Each row comes from the steps of one path. Every step used is in the known rows, and no mark comes twice. Write the path behind each row, first mark first.
Known rows:
lasuraz > duvar: -14, -1, 50, 13, -6, -20, 38, 27, 4, 6, 1, -2, -20, -21, 11, -13, -3, 3, 18, 18, 26, -4, -10, 16, -9, 7
duvar > tate: -19, -11, 8, -24, 28, -28, 40, 35, 54, -27, 6, -18, 8, -11, 1, 4, 7, -3, -9, 27, -14, -3, -10, 14, -26, 11
lovid > dozi: -25, 11, -15, 7, -26, 21, 15, -12, -35, -3, 2, -3, -14, 47, 2, -13, 6, 13, -5, 18, 15, -24, 31, -1, 23, 29
zukupo > tate: 5, -21, 30, 21, -5, -39, 35, 10, -15, -6, -18, 2, -49, -28, -11, 6, -13, 32, -27, -8, 15, 2, -4, 29, -23, 16
dozi > lovid > tate > zukupo > bafuf: 2, 49, -47, -18, -24, 51, -83, -21, -57, 55, 36, 42, -6, 5, 16, 24, -13, -14, -6, -48, 25, 2, -16, -54, 25, -11
zukupo > bafuf: 1, 9, -34, -20, 25, -19, 24, 7, 1, 18, 12, 30, 2, -29, 22, -9, 22, -1, -22, 1, 1, -11, -22, -27, -8, 49
lovid > tate: -6, -9, -10, -15, 2, 29, -27, -1, -19, -8, 13, 3, 7, 8, 6, -27, 1, 19, 5, 4, 15, -27, 38, -6, 32, 5
lasuraz > duvar > tate > zukupo > dozi: -8, 27, 77, 36, 35, -17, 20, 39, 47, 14, -17, -40, -30, -66, 9, 52, -35, -10, -27, 14, 11, 33, -46, 18, -55, -49
lasuraz > duvar > tate > zukupo: -35, 28, 69, 19, 5, -29, 13, 49, 30, 12, 12, -29, -38, -39, 11, 37, -35, -27, -18, 15, 27, 19, -45, 6, -37, -35
lovid > tate > duvar > dozi: 18, -42, -33, -38, 6, 2, -16, 0, 1, -43, -6, 18, 38, -22, 7, -42, -17, 22, 16, 15, 0, -7, 36, 31, 42, 15
lovid > dozi > duvar > tate > zukupo: -47, 21, 36, -5, -21, 41, -48, 14, 9, 14, -15, -13, -9, 33, 7, -8, -27, -25, -36, 1, -16, -26, 14, -27, -31, 25
lasuraz > duvar > dozi > lovid: -13, -8, 39, -10, -29, -10, 9, 36, 37, -3, -18, 14, 25, 10, -13, 12, -9, -32, 52, -14, 2, 45, -26, 26, -14, -24
bafuf > zukupo: -43, -31, 6, 4, 31, -28, 64, 28, -29, 21, -23, -9, -16, 14, -8, -47, 22, 12, 15, 8, -13, -29, 35, -2, 19, -11
tate > zukupo > sizifug: -2, 26, 7, 46, 6, 3, 0, -14, -20, 23, 37, -30, -8, -9, 4, 41, -10, -22, -22, 25, -11, -3, -12, -26, -5, 5
lovid > tate > duvar > dozi > zukupo: 42, -21, -47, -11, -1, 6, -26, -44, -10, -44, 13, 4, 27, 7, 5, -22, 11, 1, 18, 12, 7, -12, 31, 9, 45, -6
zukupo > tate > duvar > dozi > lovid: 39, -38, -2, -5, -37, -45, 29, -4, -10, -27, -30, 40, -12, -26, -24, -2, -28, 36, 24, -21, -6, 45, -7, 65, -5, 9
dozi > lovid: 5, -2, -9, -17, -22, 8, 13, -13, -17, 8, 14, 18, 3, 39, -14, -15, 27, 22, 37, -16, -3, 3, 8, -9, 8, 5
duvar > dozi > lovid > tate > zukupo: -18, 8, -13, -17, -26, 46, -94, 7, -5, 9, 5, 0, 26, 33, -27, 21, -25, -30, 16, -45, -1, 26, 2, -18, 23, -53
lasuraz > duvar > tate > zukupo > dozi > lovid: 6, 40, 63, 23, 0, 0, 5, 20, 34, 28, -11, -18, -24, -29, -3, 65, -31, -9, 12, -13, 9, 53, -49, 18, -48, -67
zukupo > dozi > lovid > tate: 29, 1, -17, -9, -3, 61, -32, -29, -13, 2, -5, 11, 21, 18, -11, -1, 2, 45, 33, -20, -4, 6, 31, 10, 25, -20
duvar > dozi: -19, -32, 2, -19, 27, -23, 15, 34, 54, -31, -18, -15, 31, 0, -16, -8, 14, -15, 2, 8, -22, 10, -6, 11, -10, 7
duvar > dozi > lovid > tate: -8, -18, -23, -42, -24, 42, -54, 12, 20, -18, -9, 16, 50, 38, -18, -2, -7, -12, 38, -26, -15, 19, 16, 9, 27, -22
bafuf > zukupo > sizifug: -27, -17, -2, 34, 24, -18, 73, 18, -23, 21, -10, -24, 0, 7, 4, -4, 8, -12, 12, 38, -39, -22, 27, 0, 22, 2
tate > duvar > dozi: 18, -42, -20, -26, 23, -39, 37, 9, 17, -40, -13, 13, 25, -28, -1, -40, 5, 19, 13, 22, -12, 8, 11, 29, 11, 34

Write each row's path:
31, -3, 0, 1, 11, 18, 21, -19, 6, 9, -11, 3, 13, 10, -17, 6, 25, 43, 31, -16, -17, 14, 5, 8, -5, -9 | zukupo > dozi > lovid
-26, -10, 16, -14, -31, 48, -28, -8, -19, 7, -20, 13, 15, 52, 6, -54, 12, 10, 2, 2, -19, -46, 48, -17, 1, 66 | lovid > dozi > duvar
-35, 28, 31, 22, -30, 47, -44, 1, 15, 15, -1, -27, 13, 30, 18, 37, -38, -48, -36, 28, -42, -18, 1, -25, -29, 38 | lovid > dozi > duvar > tate > zukupo > sizifug
-13, -6, 24, -24, -48, 35, -43, 32, 24, -8, -12, 16, 31, 15, -4, 10, -24, -28, 59, -17, 11, 32, -1, 26, 16, -39 | lasuraz > duvar > dozi > lovid > tate
23, 31, -53, 4, 15, -16, 18, -34, -14, 20, 34, 15, -4, 2, 22, 13, 51, -19, -26, -1, 10, -23, -29, -48, -3, 25 | dozi > zukupo > bafuf
3, -10, -16, 8, 15, -18, 8, -7, 44, -28, 3, -26, 21, 34, -21, 11, 37, -33, -2, 4, -16, -2, -14, -9, -5, -13 | duvar > dozi > zukupo
-21, -49, 43, 4, 55, 14, 32, 20, 3, 33, -74, -8, 17, -4, -3, -70, 25, 33, 7, -9, -53, -37, 54, -5, -17, 16 | bafuf > zukupo > dozi > duvar
16, -15, 13, 37, -8, -42, 13, -1, 26, -26, -23, -25, -25, 3, -31, 37, 4, -16, -27, -10, -3, 17, -30, 23, -28, -21 | duvar > dozi > zukupo > tate
-15, 14, -1, 5, -3, 37, -64, -3, -40, 24, 25, -12, -19, 4, 4, -4, -18, 6, -18, -8, 29, -22, 19, -31, 24, -22 | lovid > tate > zukupo
8, 0, -28, -31, -30, 55, -40, -21, -30, 3, 19, 23, 14, 44, -5, -15, 5, 24, 39, -25, 11, -8, 37, -1, 35, -8 | dozi > lovid > tate
-28, 14, 21, 1, 28, -23, 2, 29, 30, 3, 15, -30, -25, -18, 0, 23, -12, -16, -34, 8, 3, 6, -25, -13, -28, -24 | duvar > tate > zukupo
28, -23, -29, -23, -2, 14, -3, -27, -52, -25, 16, 30, 2, -19, 20, -59, -5, 57, 16, 19, 25, -31, 51, 16, 50, 29 | lovid > tate > duvar
37, -23, -34, 0, 13, -38, 28, -38, 10, -39, 7, -1, 18, 5, -1, -21, 29, 3, 10, 20, -3, -2, 5, 8, 13, 6 | tate > duvar > dozi > zukupo
42, 14, -25, 54, -58, -22, 36, -76, -96, -16, 2, 17, -79, 22, 0, -4, -8, 49, -19, 16, 43, -19, 26, 34, 26, 20 | lovid > dozi > zukupo > tate > duvar
57, -7, -11, 44, -22, -54, 45, -60, -61, -15, 9, 17, -66, -23, 2, -10, 10, 53, -16, 8, 33, -13, 9, 30, 4, 19 | dozi > zukupo > tate > duvar
-30, -4, 50, -15, 19, 8, -35, 32, 42, 15, -9, -15, 9, -13, 3, -11, -11, -15, -28, -10, -30, -20, -8, -30, -51, 21 | dozi > duvar > tate > zukupo
-24, -15, 47, -1, 2, -26, 24, 56, 57, -17, -25, -15, 14, -23, 1, 3, -10, -29, 17, 16, 2, 23, -28, 28, -20, -8 | lasuraz > duvar > dozi
47, 3, -82, -25, 4, 1, -30, -42, -11, -20, 18, 40, 36, -22, 28, -7, 13, -21, -6, 2, 10, -9, -6, -10, 37, 19 | lovid > tate > duvar > dozi > zukupo > bafuf
18, 25, 6, 25, 14, 25, -16, -26, -22, 39, -1, -11, -16, 8, -22, 24, 4, 24, 3, -34, -5, 26, -13, -21, -10, -38 | tate > zukupo > dozi > lovid
10, 11, 6, 25, 30, 46, -56, -17, -24, 22, -1, -26, -12, -20, -2, 9, -17, 25, -29, -14, 13, -6, 23, -15, 10, -40 | lovid > tate > zukupo > dozi
-10, -17, -11, -29, -9, -4, 2, 16, 38, -14, -12, 8, 40, 34, -29, 7, 17, -15, 33, -22, -30, 29, -12, 9, 0, -6 | duvar > dozi > lovid
-1, 31, -30, 31, -34, 21, 6, -54, -43, -3, 23, -18, -29, 78, -3, 4, 34, -4, -7, 17, 22, -36, 27, -17, 24, 6 | lovid > dozi > zukupo
-7, 40, -21, 5, 26, -13, -10, 4, -22, 46, 21, 14, -22, -35, 16, 10, 1, -21, -42, -15, 13, -4, -37, -53, -15, 19 | tate > zukupo > bafuf
-14, 38, -11, -16, 37, -30, -1, 32, 27, 27, 21, 3, -16, -49, 24, 40, -12, -37, -56, 0, 3, 11, -61, -35, -38, 4 | duvar > tate > zukupo > bafuf
-25, 1, 55, -5, 5, -36, 48, 51, 54, -13, -4, -13, -10, -36, 15, 15, -18, -16, 6, 34, 14, 12, -29, 33, -35, -5 | lasuraz > duvar > tate
43, 4, -69, -12, 18, -44, 28, -37, 4, -20, 12, 35, 23, -30, 22, -6, 31, -21, -11, 8, -5, -1, -29, -12, 6, 34 | tate > duvar > dozi > zukupo > bafuf
